Each row was made from one small tree. Brackets hold a mark, then the marks that hang from it, in the order of their numbers. Every link used is in the known rows. Write each row's tree.
Known rows
{j_32 {j_563 j_597} {j_685 j_206 j_558 j_665 j_669} j_754}: [ -5.3   2.0   8.8   7.5  -1.4  11.2  12.9 -41.6  20.9 -17.6   1.0 -22.2
 -15.6   4.7  -3.2  -5.3  -3.3  13.5   0.3   4.7   7.0 -12.1   4.8  -2.5
  13.6  -8.0  11.4  15.4  -1.8  -2.1  33.1]
{j_558 j_358 j_685}: [ -2.3   6.8  -2.2  -9.0 -11.0  -7.4 -14.4  15.5 -35.2   5.7  -8.1  17.5
  13.6  -7.2  -6.3   3.2   3.3 -19.3   7.8  -3.8 -11.1  -2.3  -2.0 -18.5
  -0.8   7.6   0.2   7.1  12.5  15.8  -2.4]
{j_665 j_685}: [  3.3  13.6 -10.8  -6.4  -9.8   5.6  -7.2  30.2 -16.8  14.5 -10.4   9.4
   3.4 -11.7  -7.1   7.8   6.3 -10.9  10.0  -6.3 -15.7   6.0   4.7 -12.3
  -7.9   3.3   1.9 -11.0 -10.8  -4.0   9.0]
{j_685 j_32 j_669}: [  3.4  -8.7  -5.1   1.1  -3.0   6.7  18.2  16.5   3.4  10.5   1.4  10.2
  -8.2  -6.9   1.7  -2.1  -0.9   0.2   0.8  -0.7 -20.4  -2.9  -6.8   8.5
 -17.0   0.5  -5.5  -0.2 -23.5  -2.7 -13.6]
{j_685 {j_32 j_754} j_206 {j_558 j_358 {j_563 j_597}} j_665}: [-18.5  12.4  12.4   8.4  -5.3  -7.7 -17.6   8.5  10.8 -33.5  16.5  17.6
  -3.4   0.6   9.5  -5.9  -3.8  -7.8  -0.8  -0.5  19.3  -5.6  14.4   7.8
 -21.3  -0.4  -1.4   5.1  19.8   8.1   6.2]
{j_685 {j_32 j_563} j_206 j_669}: [ -2.4  -2.0   1.3   7.7  -5.4  11.6  35.5  -6.6  -9.3   7.9 -16.2   1.8
  -4.3   0.0   4.1  -3.6  -9.3   6.5  -5.2   1.2  -0.4   6.5  -5.8  16.5
 -20.3  -4.7   3.8  13.1 -29.2   0.6   5.9]
{j_558 j_378}: [  7.4  17.2  -6.0  -4.5   3.3  -0.4 -15.1  20.7  -4.9   3.7  -7.3  -4.6
  -6.0  -9.9  -2.6   8.4   8.2  -0.3   5.4  -5.6   2.5   4.5  -2.6  -5.9
 -17.3   9.6   9.7 -10.0 -36.3  -3.0  -1.3]
{j_206 {j_685 j_32 j_669}}: [  2.6  -8.8  -5.8   4.2  -0.3   9.5  26.4   7.7  -4.1  15.7   2.5  14.4
  -2.3   1.4  -4.0   2.7  -6.1   5.6  -3.8   5.6 -43.3  -1.7 -11.5   4.9
 -18.7  -0.9   2.1  -1.1 -12.5  -9.0 -16.5]
{j_665 {j_685 j_206 j_669}}: [ -0.9   8.4  -9.2  -0.2  -9.5  11.0   4.5  15.0 -18.6   5.9 -13.0 -12.8
   0.6  -4.5  -0.3   0.7  -1.0  -7.1   2.3  -5.2   1.4  -3.5   1.9  -8.1
  25.1  -9.3  -2.6  -3.6   1.1 -10.9   3.1]
{j_754 {j_597 {j_563 {j_32 {j_685 j_206}}}}}: [-17.0  -8.7   1.9   6.9  11.6  10.1   4.8  35.3  -4.0  44.0 -16.9  14.0
   0.5  -3.8 -15.7   2.8  -4.4  24.7  -1.2   8.7 -36.2   2.6   3.9  12.4
  19.7  -1.5 -15.9  -0.2 -19.2   2.7  11.1]
{j_669 {j_685 {j_558 j_378}}}: [  9.0  13.0  -6.1  -9.5 -12.7  -5.8 -11.7  -4.4  -4.5   8.1  -0.4 -24.5
  10.2   0.4  -4.5   3.6  12.2   1.2   5.6  -4.7  -3.1  13.0  -4.0  -0.2
  -6.4   1.8   1.5 -12.1 -12.4   3.3  -1.7]
{j_685 j_32 j_206}: [  2.5  16.2  -4.2   0.0  -8.1  10.5   8.9  17.6 -10.5   3.7 -10.1  16.7
   1.2  -4.3   2.8  -2.4  -5.2   3.1   0.1   1.5 -19.6   7.0   3.0  16.7
 -35.3  -1.3  -7.5  -0.2 -24.1   4.4  -2.6]
{j_32 j_563 j_685 j_754}: [  3.7  11.5   4.2  -0.7  -9.6  11.4   0.6 -10.3  -4.7  12.8 -13.2  25.6
 -14.8 -11.5 -11.1  12.8   3.8  -4.1   4.4   6.3 -17.4  12.8   0.9  -2.7
 -34.3   7.6  28.6  17.3 -49.9  17.0  39.8]
{j_754 j_597}: [ -5.7   7.2  -7.7  -6.5  -1.2  -2.1 -17.8  57.2  -3.9  19.3  -6.5  -1.7
  -1.8 -12.7  -7.4   1.6   2.1   6.2  13.6  -1.2 -16.2   0.3   6.6  -5.4
  -3.1   9.4   3.3   5.5 -20.5  -6.4  -9.2]
{j_754 {j_597 j_563}}: [-16.7  -7.6  -5.5   1.8   7.7  -1.7 -11.6  57.6   0.8  27.4 -13.1  13.7
   1.9 -16.2  -7.7   6.8   3.6  11.6  12.4  -3.4 -18.3   7.6   5.1   6.1
  -2.7   6.7   3.7  11.2 -19.7  -2.1 -14.7]
{j_378 {j_558 j_563}}: [ -7.9   5.2  -4.4  -6.4  14.9 -10.4 -13.6   1.1  15.7  18.6 -17.2  17.1
 -12.4  -4.2  -7.4   3.0   3.3  13.9   9.0  -5.4  -9.8  28.4   0.8   5.0
 -21.9  15.4  -5.8   4.2 -14.6 -10.5 -20.1]
{j_206 {j_685 {j_558 j_358 j_378}}}: [ -0.8  13.4  -0.1  -3.4  -6.4  -7.4 -16.2 -13.0 -22.5  -9.2  -3.0  -0.3
   5.8   3.8  -7.0   7.6   6.0   0.5  -4.2   4.7  -8.8   4.6  -6.8 -13.5
   0.2   9.5  17.4  -7.6  13.1   1.3  -7.1]
{j_665 {j_685 j_206 j_558}}: [  1.0  20.4  -6.8  -6.8 -16.6  10.8  -1.5 -14.7 -16.6  -0.1 -14.7 -13.4
   8.6   1.3  -1.2  -1.4   1.5  -0.2   5.1   0.4  -0.3   8.8  10.4  -1.6
   5.1  -5.4 -10.6 -11.3  19.9  -5.2   2.5]
{j_358 {j_558 j_378 {j_563 j_597}}}: [-13.9   7.1   5.6  -3.5  18.2  -1.3 -20.0  54.1   5.0   3.3  -6.4   7.1
  -2.0  -4.7  -2.2   4.0   7.2  13.7   4.9  -3.8  -1.6   7.5  -1.0   6.1
  20.2   5.3 -13.1  -8.3 -17.3 -17.5  -7.8]
{j_206 {j_685 {j_32 j_754} {j_558 j_358 j_378} j_665}}: [ 15.4   6.6   2.9   2.3 -10.1  -5.4 -14.2 -22.6  -0.4 -37.4  18.5  10.4
  -0.5   3.2   3.4   8.1   2.3 -14.6 -11.8   8.1   2.7  -4.2  -1.8  -6.5
 -21.6   4.2  41.6  -9.7   8.6  10.6   9.8]
{j_685 {j_558 j_358 j_563} j_665}: [ -7.7   6.4  -0.8  -6.3 -10.1 -23.8 -31.5 -10.0   0.4 -10.7  15.0 -17.3
 -13.2 -11.9   2.7  -1.6   5.8   4.4  10.3  -2.5  31.4  13.6   3.3 -19.5
   1.1  13.9 -14.6   0.7  22.1  -0.7  -1.0]
{j_665 {j_685 {j_32 j_754} {j_558 j_378} j_669}}: [ 14.1  -6.5   1.1   2.7  -5.0  14.5  14.6 -19.8  12.1 -19.4   3.3   1.2
  -0.7   7.0   6.1   4.7   6.3 -19.7  -9.3   1.4  10.1  -8.4   0.7   6.9
   6.7  -8.2  28.6 -16.3  -1.2  -1.1   0.0]
{j_669 {j_685 j_32 j_206 {j_558 j_358 {j_563 j_597}} j_665}}: [-20.9   9.4   3.8   1.3 -14.4 -21.5  -8.1  12.9  -4.0  -2.6  17.1  -4.1
  11.1   5.1   3.1  -8.6  -2.4   0.3   0.3  -8.4   4.0   3.8   6.4   4.6
  -5.8  -7.3 -24.0   3.8  35.1   7.2  -1.3]
{j_597 {j_563 {j_32 {j_685 j_558 j_665 j_669} j_754}}}: [  5.5 -28.1   4.4  11.3   6.1  11.8   5.4 -32.1  34.3  -0.5  13.5  -1.0
 -18.9  -6.6  -4.6   1.0   3.3  14.6  -2.4  10.1  -7.7  -0.9  -3.4   2.4
  14.8  -0.5  -3.6 -11.8 -11.1   5.4  28.3]
{j_558 j_685}: [  6.2   6.7  -6.9  -9.5  -2.6   4.8  -4.4   8.6 -16.9  13.7  -7.9   6.4
  10.3  -4.2  -4.7   2.8   2.2  -8.4  11.7  -2.0 -16.0   0.3   0.1  -9.4
 -20.5   4.8  -9.3  -1.3  -2.8   3.1  -5.4]
{j_558 j_358 j_378 {j_563 j_32 j_597} {j_685 j_206 j_669}}: [-24.7  -4.8  14.0  11.4  27.5  -6.9   0.5  21.4 -18.6   8.4  -4.5   3.4
  13.9  13.6   1.0  -1.0  -5.2  -8.0  -7.0  -6.5  18.5 -23.5  -6.2 -10.4
  33.3  -1.4 -20.6 -15.2  14.4  -6.1 -10.4]
{j_206 {j_685 j_32 {j_558 j_358 j_378 j_563} j_665 j_669}}: [  0.6 -13.6   2.4   4.8   6.3 -19.4   3.4 -33.4   6.9 -11.5  26.1 -21.9
  -7.6  10.1   6.9   1.5   0.0   4.8 -13.1   3.7  21.7  -1.6 -11.6 -13.9
  14.6   2.7   1.2  -5.1  29.0 -10.5 -23.9]
{j_558 j_358 j_378 {j_685 j_32 j_206 j_669}}: [  1.4  -1.8   3.9   1.4  -2.5  -2.4  13.3  -8.1 -27.7  -9.4  -3.7  -0.4
  15.9  12.7   6.4  -1.2  -3.5 -19.6 -14.6  -0.9  14.2 -18.9  -8.8  -1.3
  26.9  -8.7   7.8   6.3  14.7   9.4 -15.5]

Write each row's tree
[-15.1 -14.4  10.6   8.4  15.5   8.7  17.2  20.5  15.5   7.5   7.3  34.5
   5.4   6.1   5.1   0.4  -3.4 -18.3   3.3  -3.6 -13.3 -18.3   1.5   9.4
 -25.6  -4.3 -10.6   5.2  -1.0  -1.0 -19.8]
{j_558 {j_563 j_597} {j_685 {j_32 j_754} j_669}}
[ 22.4   5.8  -3.9  -3.1   4.9   7.8   0.5 -34.3  17.1 -24.1  -5.5  22.0
   6.1  10.7   4.6  -4.3  -7.2  -9.7  -5.6   1.0  -8.6   0.2   8.3  13.7
 -23.6  -5.1  17.0   6.7  11.6   8.0   4.7]
{j_378 {j_558 {j_685 {j_32 j_754} j_206 j_665}}}
[ 10.3  -9.7  -2.0   3.1   5.4   8.6  25.6 -29.9   6.0  -1.0   5.3 -11.3
   0.1  15.3   0.3   1.5  -0.3  10.2 -12.0   9.1 -17.7  -2.3 -13.0   6.7
  -8.4  -2.7   4.6 -12.9   1.6 -12.7 -27.3]
{j_206 {j_685 j_32 {j_558 j_378} j_669}}
[  6.8  12.4   1.7  -0.2 -24.2 -17.1   1.7 -33.2 -20.2 -16.8   1.6 -23.0
  11.3   7.1   4.6  -1.8  -0.6  -3.9 -11.9  -3.8  28.9  13.6  -3.6   1.0
  -0.1  -6.1  20.2   5.4   5.1  17.9  24.4]
{j_669 {j_685 {j_32 j_563} j_206 {j_558 j_358 j_378} j_665}}
[  0.2 -12.9   3.7   4.3   6.9 -11.9 -10.9 -24.3   5.2   3.6   7.2  -5.1
  -9.3  -3.6 -10.3   5.9   8.6  12.5  -9.2   4.3   5.2   2.3  -6.8  -9.5
  28.3   6.2  -5.7 -18.5   4.0  11.5  23.4]
{j_597 {j_563 {j_32 {j_685 {j_558 j_358 j_378} j_665}}}}
[ 19.8  -0.2 -12.9 -12.2  10.4  -7.6 -11.1 -21.8  12.4  -1.3  -6.1  -2.0
   2.3   0.4  -7.6  -2.9   0.9   2.5   7.7  -5.1 -12.3   4.1   1.6 -10.5
   0.4   6.3   0.0   1.0  19.3  -6.4  -3.7]
{j_378 {j_558 {j_685 j_665}}}
[ -2.9  17.7  -3.9  -4.2  -3.5  -7.7 -19.2 -24.3   9.9  -8.6   8.5 -34.5
 -11.6  -4.2   8.4  -5.9  -0.4  20.8   9.8   1.0  37.6  17.3   8.6  -6.0
 -10.6   4.7 -25.9  -2.7  13.0 -11.6  -2.5]
{j_685 j_206 {j_558 j_563} j_665}
[  1.0   1.1  -4.2  -3.3  -2.4  10.8   8.9  -5.9 -17.2   6.9  -9.6 -17.4
   9.5   3.1   2.3  -4.7  -4.8  -2.6   3.7  -1.1   0.9  -7.2  -3.5  -5.8
  14.1  -6.5 -13.2   7.7   9.9  -2.9  -7.7]
{j_558 {j_685 j_206 j_669}}
[ -6.8   4.0  15.3  15.1   7.9  17.4  28.2 -20.6  14.5 -26.4 -11.8   4.9
  -0.8  14.0   8.0  -3.5  -4.8  -0.9 -10.8   0.9  13.4 -11.8   1.4  25.9
 -15.6  -9.4  24.2   3.5 -21.3  -1.3   3.4]
{j_685 {j_32 {j_563 j_597} j_754} j_206 {j_558 j_378} j_669}
[ 17.8 -18.6   1.3  -7.9   4.6  12.7  19.4   0.3  -5.4  -3.6  -0.8  -1.2
  11.0   9.2   3.6  -2.0   1.3  -0.1 -11.1   6.2 -10.9  -8.8 -13.1  10.9
  42.2  -9.4  -4.2  -5.5   5.6  -4.6 -11.6]
{j_358 {j_558 j_378 {j_685 j_32 j_669}}}
[ 31.3  -5.0  -4.5 -12.8   1.3   4.0  -1.4  -1.6  -1.4 -16.8   8.9  -5.9
   9.9   2.7   5.1  -1.0   1.2   0.7  -7.1   4.3  -0.7  -2.6  -5.4   0.5
  25.4  -5.2  -3.0 -12.4  11.7  -3.0   5.3]
{j_358 {j_558 j_378 {j_685 j_32 j_665}}}
[  1.0  -4.6   0.4  -4.9   0.9  -8.8  -7.7   2.1 -25.0  -2.4  -2.8 -10.0
   9.1   2.3  -1.6   4.4   5.9 -21.4  -2.0  -5.4  14.6 -17.2 -11.6 -22.1
  36.6   2.2  13.3   3.0   9.1   5.5  -9.1]
{j_558 j_358 j_378 {j_685 j_669}}
[-14.1  -5.0   0.4   5.5   2.9   5.2 -21.6  62.1   6.7  10.0 -11.2  29.1
   1.4 -19.2  -3.4  10.0   3.8  -1.9  11.4  -0.9 -12.3   6.8   9.8  10.4
 -14.4   7.7  25.4  13.0 -32.0   6.5  -2.2]
{j_32 {j_754 {j_597 j_563}}}
[  6.5 -16.1   4.4  -0.3  -1.0  14.8  -4.6  29.2   3.4 -17.2   1.1  21.4
  19.4  -2.2   7.9  -3.2  -7.9   4.5  -5.3   9.2  -6.2  -0.9  11.3  24.2
  33.8 -14.6   9.4  17.3  24.4   6.9  12.5]
{j_358 {j_558 {j_685 {j_32 {j_754 {j_597 j_563}}} j_206 j_665}}}
[ 20.5  -9.4  -5.5  -0.9   4.0  -2.7  11.1 -33.1  27.1 -21.2  20.9 -37.9
 -13.3   3.3   9.8  -5.8   4.1   8.0  -6.0   0.1  21.7  -8.1  -6.0  -0.8
   7.3  -1.6   0.9 -14.1   0.2 -10.0 -12.4]
{j_685 j_32 {j_558 j_378} j_665 j_669}
[  8.6  -2.2  -3.0   7.0  -4.7   3.6  24.7 -15.1   2.2  -7.2  -1.8 -18.3
 -11.9  -2.9   9.0  -6.2 -10.0   7.7  -4.7  -1.8  16.2   0.9  -4.1   5.3
 -13.1  -4.5   3.9  11.6 -22.2  -5.0  17.8]
{j_685 {j_32 j_563} j_206 j_665 j_669}
[ 13.4   7.4  -5.7  -1.3   1.6  -1.9  -8.4 -33.3  13.1 -28.5   8.8 -61.1
 -11.5   2.0  10.3  -7.7   2.3  13.7  -1.3  -1.3  42.9  -6.0  -1.7  -8.6
  29.0  -3.1  -1.9  -9.8   7.1 -16.5  -1.2]
{j_685 j_206 {j_558 j_378} j_665 j_669}
[ -7.5 -15.2  -0.1   3.4  30.7  -6.7  21.2 -20.7  28.7   1.3   1.1   0.3
   1.7  20.8   2.8 -13.2 -10.8   8.1  -4.2  -8.7  -3.7 -11.1   2.4   9.1
  11.9  -9.6 -23.6   9.4  39.9 -18.1 -32.0]
{j_378 {j_558 {j_563 j_597} {j_685 j_32 j_206 j_665 j_669}}}
[-11.0   3.5   9.3   1.9   7.8 -14.2 -19.3  -0.7  -6.8   4.6   1.2   0.7
  -5.1  -0.8  -1.3   4.9   6.2   3.3  -2.3   2.4  24.0  10.7  -4.1  -7.6
  -1.5  15.9 -14.5 -24.9  -6.4   1.1  -3.9]
{j_685 {j_558 j_358 j_378 {j_563 j_32}}}
[-16.5   4.6   9.2   3.7  -7.9  -0.3   3.3  19.8  17.8  11.3   9.1  31.2
   9.5   3.6   0.0   1.3   2.9  -7.0   7.3  -3.1 -22.7   9.2   7.2  22.6
 -48.6  -2.6  -9.6  -2.0  -7.0   8.5  -6.8]
{j_669 {j_685 {j_32 j_754} {j_558 {j_563 j_597}}}}
[  6.9 -22.0  -0.8   4.1   6.7   3.0  -2.6  28.7  13.8   0.5   8.4  26.6
   9.9  -6.7   3.1   3.6  -2.6 -11.6   3.6   1.1  -8.5  -9.1  10.7   9.1
 -15.0  -2.7  18.5  13.2   3.5   9.6  -2.6]
{j_558 {j_685 {j_32 {j_754 {j_597 j_563}}} j_665}}
[ -2.2 -14.1   4.1  -4.6  19.6  -2.1  -0.4   9.2  20.3  16.8  -8.0  42.7
   7.2  11.2  -2.9   1.2  -3.8  -5.5   0.9   2.5 -18.7   5.2   9.6  17.1
 -18.1   4.6  11.5  16.5   9.3   1.7 -28.4]
{j_378 {j_558 j_563 {j_685 {j_32 {j_754 j_597}}}}}
[  3.1  15.9  -7.9  -1.5 -15.2  14.3  14.2  16.6 -18.8   9.1 -13.5  18.9
   9.7  -0.7   0.2   1.5  -4.3 -11.9  -1.9  -2.6 -15.8   3.4   7.7   9.5
 -17.2  -8.7  -3.1  -8.7  -4.7   0.8   6.8]
{j_665 {j_685 j_32 j_206}}
[ -6.6 -24.4   6.7  13.6  10.3  19.0   8.9  10.8  15.3  24.6  -6.0  32.3
 -14.2  -9.9 -10.2  10.7   2.4   5.8  -2.0   7.2 -31.1   0.8  -7.0   9.9
   1.8   2.0   3.6  -6.0 -41.3  10.6  23.8]
{j_597 {j_563 {j_32 {j_685 j_669} j_754}}}
[ -4.7 -13.4   7.9  11.2  26.0   3.5  -4.9  23.3  24.5  -0.6  18.0  12.2
  -4.4  -0.4   3.3  -1.5  -3.7  -9.5   8.0  -2.7   6.5 -23.6   1.9 -12.4
  -4.3   2.1 -16.9 -17.4  -2.1 -10.6   4.9]
{j_558 {j_563 {j_32 j_754} j_597} {j_685 j_665 j_669}}
[  5.3 -14.2   0.7  -1.3  -7.9  -8.4  -0.1 -28.9   5.9   1.0  17.3 -24.1
 -18.0  -2.2 -10.6  -6.8   2.2  10.8  -3.7   7.9  -5.8 -11.0  -8.8 -22.6
  45.2   4.6 -16.7 -13.4  16.0   4.2  23.3]
{j_563 {j_32 {j_685 {j_558 j_358} j_665 j_669}}}
[ 11.2  16.9  -7.1  -9.1 -13.5   3.5  -7.1 -45.4   5.9  -5.2   6.8 -36.3
 -13.2  -0.6  -5.0  -6.5   2.0  21.4   3.5   8.2   0.7   5.0   6.0  -8.4
   9.9  -2.7 -18.1   0.6  13.7  -0.7  17.6]
{j_32 {j_685 j_206 j_558 j_665}}
[ -6.1   6.6   3.4   1.4  -3.4   3.7 -13.2  44.3  -3.7   5.9 -15.1  17.3
  -7.0 -14.8  -5.3   7.7   0.0  -5.8  11.6   2.4  -1.8   6.6   8.7  -0.9
 -24.9  10.9  35.9  19.2 -45.3   5.2  19.4]
{j_32 j_563 {j_754 j_597}}
[ -2.1  -1.5  -3.7 -10.2  18.5  -8.4  -5.8 -19.1   7.1  23.3 -16.0  15.6
   3.8   6.2  -7.6   2.5   1.3   5.5   7.7  -3.4 -10.1  18.3   0.1  -0.4
 -13.6   9.5 -16.6   6.6  12.8  -6.1 -28.9]
{j_378 {j_558 j_563 j_685}}
[-27.7  -1.7  13.6   9.4  11.3  -9.7   9.8  -1.7   1.9 -12.6   4.3  -7.0
   0.9  15.4   8.0  -7.5  -1.2   3.2 -10.6  -3.6  22.6 -11.3  -1.8  10.9
  22.4  -5.4 -13.8   0.4  22.1  -6.4 -31.0]
{j_685 j_32 j_206 {j_558 j_358 j_378 {j_563 j_597}} j_669}
[ -7.4   6.1  -3.4  -9.2 -21.9 -29.5 -31.5   0.2  -8.5   4.4  20.6 -25.1
  -0.5  -9.4  -1.2  -1.3   7.6  -2.2  10.6  -6.7  22.2  19.0  -0.2 -18.2
   5.5   6.8 -15.5   2.4  22.9   8.3   7.4]
{j_669 {j_685 {j_558 j_358 j_563} j_665}}
[  2.1   8.5   0.3  -0.7 -33.5 -14.5   8.1 -28.3 -22.3  -9.4   1.5 -11.8
  11.7   1.4   2.5  -5.5  -4.2  -1.9  -5.0  -2.1  11.4  17.2  -0.1   2.4
 -10.3  -5.9   6.0  13.3  12.3  20.0  27.4]
{j_669 {j_685 {j_32 j_563} j_206 {j_558 j_358} j_665}}
[  9.3   0.7  -8.2   3.2  -4.1   4.5  10.7  -0.4   8.5 -11.4  10.7 -21.1
 -10.8  -4.7   9.8  -9.2  -6.8   6.4  -2.6  -1.3   6.4  -7.2  -1.3   4.0
  -0.4  -6.6  -7.7   0.5  -9.1  -6.3   1.7]
{j_685 j_32 j_206 j_665 j_669}
[  1.2  -8.8   3.4   2.8   7.5 -17.3   1.1 -17.5 -10.4 -11.1  16.3 -22.2
   3.3   9.4  14.2  -2.5  -4.3 -11.5 -11.8  -4.7  47.6 -14.5  -6.3 -12.9
  28.0  -5.2  -3.0   6.4  28.7   0.6  -9.7]
{j_558 j_358 j_378 j_563 {j_685 j_32 j_206 j_665 j_669}}
[  8.6 -15.4  -3.9  -2.3   0.4   8.6  26.5  -3.5  -3.5  14.3   1.4   9.0
   7.3   3.8   1.5  -2.8  -3.1  -8.6  -0.2   1.1 -21.2 -10.7  -7.3   3.3
  -9.8  -4.9 -10.5   2.6   1.2   0.1 -19.2]
{j_558 {j_685 j_32 j_669}}
[ 10.6  19.7   0.7   0.5 -11.1   8.4  -7.9 -24.2  -1.8  -8.8  -5.8  -3.0
 -16.4 -10.6  -3.5   6.1  -2.4   1.0   1.1   5.4  10.1   7.5   6.2  -7.6
 -21.5   0.5  23.1  17.4 -35.3  11.9  55.4]
{j_32 j_563 {j_685 j_206 j_665} j_754}
[-27.8   2.9   6.0  -1.8   7.6 -14.9 -13.9  37.6 -21.7  17.3  -2.7  26.5
  11.5  -1.3  -6.6   2.9   1.5 -15.0  11.3  -9.8  -7.2  -7.3   2.3 -15.2
  -6.6   7.6 -19.1   7.3  19.7   3.4 -18.1]
{j_558 j_358 {j_563 j_597} j_685}
[ -0.4   6.4  -6.2  -3.4 -15.1  12.7   8.7 -21.7 -10.4  -2.0  -8.3 -29.2
   4.7   4.0   1.3  -6.1   1.0   1.0   1.9   0.4   7.4   0.5   3.9  -3.7
  30.2 -10.1 -11.4  -7.5  23.9 -11.5  -1.7]
{j_665 {j_685 j_206 j_558 j_669}}
